Known rows, with every step that occurs
nazo, belole, gikaz, makup, guzub: [  3  11  16  34 -21 -21   1 -24 -43   5  15 -27  19 -12   3  11 -15 -24
 -29  -9 -18 -12 -13]
zotezo, gikaz, belole, nazo, rola: [-68   2  15 -24 -24  -1 -27 -26 -15   2  28   5  14  21  33  -1 -18 -26
 -37  21  36 -28 -18]
dakivik, guzub, makup, gikaz, zotezo: [ 16  31   8  15 -39  36 -16  10 -23 -34  28 -46 -43  11  -9 -10 -29  -9
 -23  -5   1  35 -43]
gikaz, dakivik: [-51  -9 -13  41 -12  24 -12   4  -5  31 -12   2   1  17   7 -11  -5   2
  -4  -6   4  -7  -3]
guzub, makup, gikaz, belole, nazo: [-31   2   0 -27 -29   6 -10 -27 -25  14  24   5 -13  47  12 -27 -18  -1
 -21  21  37 -22 -50]
guzub, dakivik: [-26 -12  -3  -8  16  22  -4 -10 -18  34 -12   5   9   4  -9  10  -8  -5
  25 -18 -21  -8  -1]
rola, nazo: [ 31  12   1  -2   2 -10  13 -15  20  34   4  24   0   9  -1 -12   3   1
 -10  16  29 -23   5]
rola, nazo, belole, gikaz, zotezo: [ 24 -20  37  -3 -22   0  -6  -8 -16  34  42   9   1  -8   3  11 -13  -7
 -45 -13  -7 -28 -23]
gikaz, belole, nazo, rola: [-55   4  11  -6 -10 -12 -23 -17 -10   8  12   9  23  12   9   4 -16 -22
 -30  12  19 -25 -14]
rola, nazo, belole: [ 19 -35  13 -27   1 -27   4 -20  -4  56   8   7  27   0   4  -8   6   7
 -16  -8  37 -29 -14]
zotezo, gikaz, makup, guzub: [ -8  22  -3  34 -21   7  -6 -22 -37 -22  17 -23   0   8  20 -15 -19 -32
 -16  25   8   8  -3]
rola, gikaz: [ -9   6  10  10  -1   7  14  -6 -21  -8  -1  -3 -29  26  -4  12  -2   0
 -29  13  -7 -29  11]
belole, gikaz, makup, guzub: [ 11  43   7  52 -18  -8   4 -19 -24 -13  12 -16   1  -5   1  11 -18 -31
 -24   5 -23  -5   8]
nazo, belole, gikaz, makup: [-10 -29   6 -16 -12  -4  -2  -4 -34  16  27 -31  12   1   5   8 -14  -6
 -17 -25 -30 -12 -25]
dakivik, guzub, makup, gikaz, belole, nazo, rola: [-45  43  13  -4 -35   5 -24 -25 -17 -12  14 -29  -6  21   7  -1 -22 -20
 -33   2  38  -9 -35]
makup, gikaz, belole: [-25  -5  -5 -16 -38 -19  -6   8 -34  12  29 -10 -10  55  -2  13  -9  -7
 -29   0   1  -3 -33]
nazo, rola: [-22  13   8  20  -3  -3 -16   6   5 -14  -1 -14  13   2   0  14 -17 -30
 -16 -17   2   6  -2]
guzub, makup: [  9   6  -9   6  -7  24 -16   5   2  -2 -15 -22   1  19   0 -21 -19 -11
  17  -9  10  11 -24]
guzub, makup, gikaz: [  7  18  -3  -1 -27  20   3  -4 -11 -17  15 -31 -28  47   3 -14 -21 -11
  -3 -10  18  17 -50]
nazo, rola, gikaz, dakivik, guzub, makup: [-49  47   0  56 -25  49 -24   3 -15  -9 -34 -54 -20  19  -1  -1 -19 -22
 -21 -17  17 -10  -4]
guzub, makup, gikaz, dakivik: [-43   7 -15  43 -38  44 -14   3 -19  16  -1 -30 -24  55   9 -23 -24  -9
  -6 -13  21   7 -48]
dakivik, gikaz, belole, nazo: [-45 -19  19 -52 -17 -10  -2 -24 -18  27  27   9  23  25  10   1   0  27
 -42   9  21 -36 -11]
nazo, rola, gikaz, makup, guzub: [-18  40   4  66  -9  -9  -2 -16 -44 -30  -1 -32  -9  18  -8  12 -29 -46
 -45  11 -15  -5  13]
dakivik, guzub, makup, gikaz, belole: [-17  29  -7 -10 -49  -2 -17   6 -31  -1  11 -40 -16  46  -5   0 -12 -11
 -15 -13  14   5 -41]
dakivik, gikaz: [-10  -9  22 -30 -14   2   8   4  -3  -5  19 -26  13  15  -2  17   3  24
 -29 -26  -1  -1  -5]
nazo, rola, gikaz: [-27  15  20  24  -1   5   0   0 -18 -23  -2 -19 -20  25  -4  23 -13 -26
 -42  -2  -7 -22   7]

Rows
[-44  -9   9 -22  -8  -8   0 -32 -33  22  13  27 -12  30   4  -4  -2   7
 -41  40  14 -57  -3]  rola, gikaz, belole, nazo
[-53 -37   6 -53 -17  -2 -12   9 -40  50  13 -17  33  52 -12  32  -7   8
 -19 -42 -25 -14 -10]  guzub, dakivik, gikaz, belole
[ 14  47   4   2 -32  20   1  -9 -11 -30   6 -48 -35  15  -3  -8 -10   1
  -4 -11  24  20 -30]  dakivik, guzub, makup, gikaz
[  9   7   5  14 -33  38 -18  15 -25 -22  33 -34 -34  37  -4 -19 -37 -19
 -22  -4  -4  33 -55]  guzub, makup, gikaz, zotezo
[-64 -27  15 -61  -7   7  -5 -30 -29  51  21   9  31  29   2   7  -6  22
 -25  -6   9 -42 -12]  guzub, dakivik, gikaz, belole, nazo
[-29  13  -4  39   9  16   3 -30 -58  17 -12 -16  -6  24 -17  10 -27 -30
  -7   4 -34 -17  18]  rola, gikaz, makup, guzub, dakivik
[ 13  39  -3   8 -14  23 -11  -2   4 -17 -24 -38  -6 -12  -2 -14  -6  -2
  16 -11  16  15  -6]  dakivik, guzub, makup
[-38  -1   6 -31 -26 -10   0 -31 -27  19  35  19 -11  33  12 -10  -7   9
 -33  31  29 -31 -31]  makup, gikaz, belole, nazo
[-35   6  -4  21   0  13  -8  10 -33 -22   8 -35 -23  36 -10   8 -27 -32
 -36  -1 -30  -6  -1]  nazo, rola, gikaz, makup
[ 11   9  24  15 -22  21  -9  11 -14  -9  36   1 -18  -3   0  20 -21 -12
 -33  -4 -35  -3 -10]  belole, gikaz, zotezo
[ 13 -18   7 -20 -10  -9   5 -12 -17  41  31  -6   9  10   4  -1 -12  -5
 -24 -10 -11 -29 -22]  rola, nazo, belole, gikaz, makup
[-25  -9  12  20  -3   1  -3 -34 -58  41   2 -23  30  -2  -7  20 -21 -25
  -3 -31 -35 -19  -8]  nazo, belole, gikaz, makup, guzub, dakivik
[-37  27  -7  23 -35  55 -24  -4 -11  -3 -16 -41 -14  11  26 -25 -12  -5
   7  -5  32   5 -15]  zotezo, gikaz, dakivik, guzub, makup
[-24 -31  23 -18  -4  38 -12  17 -29  20  30 -24   6  15 -17  21 -24   9
 -27 -33 -34   9 -11]  guzub, dakivik, gikaz, zotezo
[-38 -14   1 -30  -8  -9  -9 -26 -16  30  13  28  13  11  12 -12   0   7
 -18  31  23 -34 -10]  gikaz, belole, nazo
[-55  24  10  41  13  21  -3 -51 -54  12  -5 -10   1  12  -7   5 -32 -38
 -23  16 -11 -30  13]  belole, nazo, rola, gikaz, makup, guzub, dakivik
[-30   7  30  21  -3  26 -14  -9 -27 -21  28   1 -29   8  -1   5 -32 -21
 -62  26  -4 -22  -5]  belole, nazo, rola, gikaz, zotezo
[-58  48   8  45 -19  51 -23 -25 -12  -1 -28 -32 -23  10   7 -18 -18 -13
 -25   7  34 -28  -5]  belole, nazo, rola, gikaz, dakivik, guzub, makup
[-37  20  26   8   5   9   5 -32 -15 -20   5   4 -23   9   4   7 -12 -15
 -46  23  14 -41   8]  belole, nazo, rola, gikaz
[  4  27 -10  50  -8 -11  -2 -16 -28 -12   2 -20   9  -5  -6  -7 -16 -24
 -12  12  -9  13   8]  gikaz, makup, guzub
[-82 -14  23 -37  -7   4 -20 -22 -25  34  16  -6  36  29   2  22 -20  -8
 -34 -21   6 -31 -13]  guzub, dakivik, gikaz, belole, nazo, rola
[-43  -8  14 -15 -25 -13  -9  -9 -50  44   9 -19  41  43 -13  35 -12  -5
 -31 -31 -15 -16   0]  makup, guzub, dakivik, gikaz, belole
[-29  45  10  40 -28  24  -3 -11  -4  12  -5 -18 -17 -20   7  20   7  11
 -15 -13  -5 -21  16]  belole, gikaz, dakivik, guzub
[-42   9   6  45 -26  31  -5  -2  -7  31   3   3  -9  17  11  15  -6  -3
 -14 -13 -11 -27  -4]  belole, gikaz, dakivik
[-38  38   0  35 -31  20   3 -13 -14  -1   3 -29 -30   2   1   5   5  15
 -17  -6  20  -1  -4]  makup, gikaz, dakivik, guzub
[-33  15  17   3   5   5 -11 -27  11  -9   7   8   9 -16  12  -3 -14 -15
 -22  14  27 -17  -5]  belole, nazo, rola
[-25 -12 -13 -18 -11  24  -9   1 -25 -13  29 -26 -11  29  23 -20 -17 -15
  -3  14  -6   7 -16]  zotezo, gikaz, makup
[-65 -13  -6  25 -27  40 -13  -5 -16  20   8  -6  -8  32  35 -16  -9  -4
  -8   8  22 -12 -11]  zotezo, gikaz, dakivik
[-53  -4  23 -28 -14  -6  -2 -47 -39  44  15   8  38  21  -2  14  -8  12
 -35   3  15 -40   0]  makup, guzub, dakivik, gikaz, belole, nazo
[-37 -23  11 -41 -29 -16  -9  17 -23  22  22 -20  27  45  -4  24  -2  14
 -41 -25 -10 -10 -14]  dakivik, gikaz, belole
[-20   8  26   2  -7   8   9 -24 -28  20   3 -29  29  11 -11  30  -7   3
 -20 -34 -10  -6  12]  makup, guzub, dakivik, gikaz
[ 27  21  17  31 -19 -26  10 -36 -29  31  21  -9  23  -2   5   5 -11 -25
 -35   0   6 -28  -6]  rola, nazo, belole, gikaz, makup, guzub
[-14  24   2  36  -1  15   1 -29 -44  24   1 -11  10   7 -10  20 -25 -33
   3 -12 -41 -11   9]  belole, gikaz, makup, guzub, dakivik
[  0   2  11  18  -1  -3   6 -44 -42  67   8  -2  30   2  -7  15 -21 -25
  -8 -18 -11 -36  -3]  rola, nazo, belole, gikaz, makup, guzub, dakivik
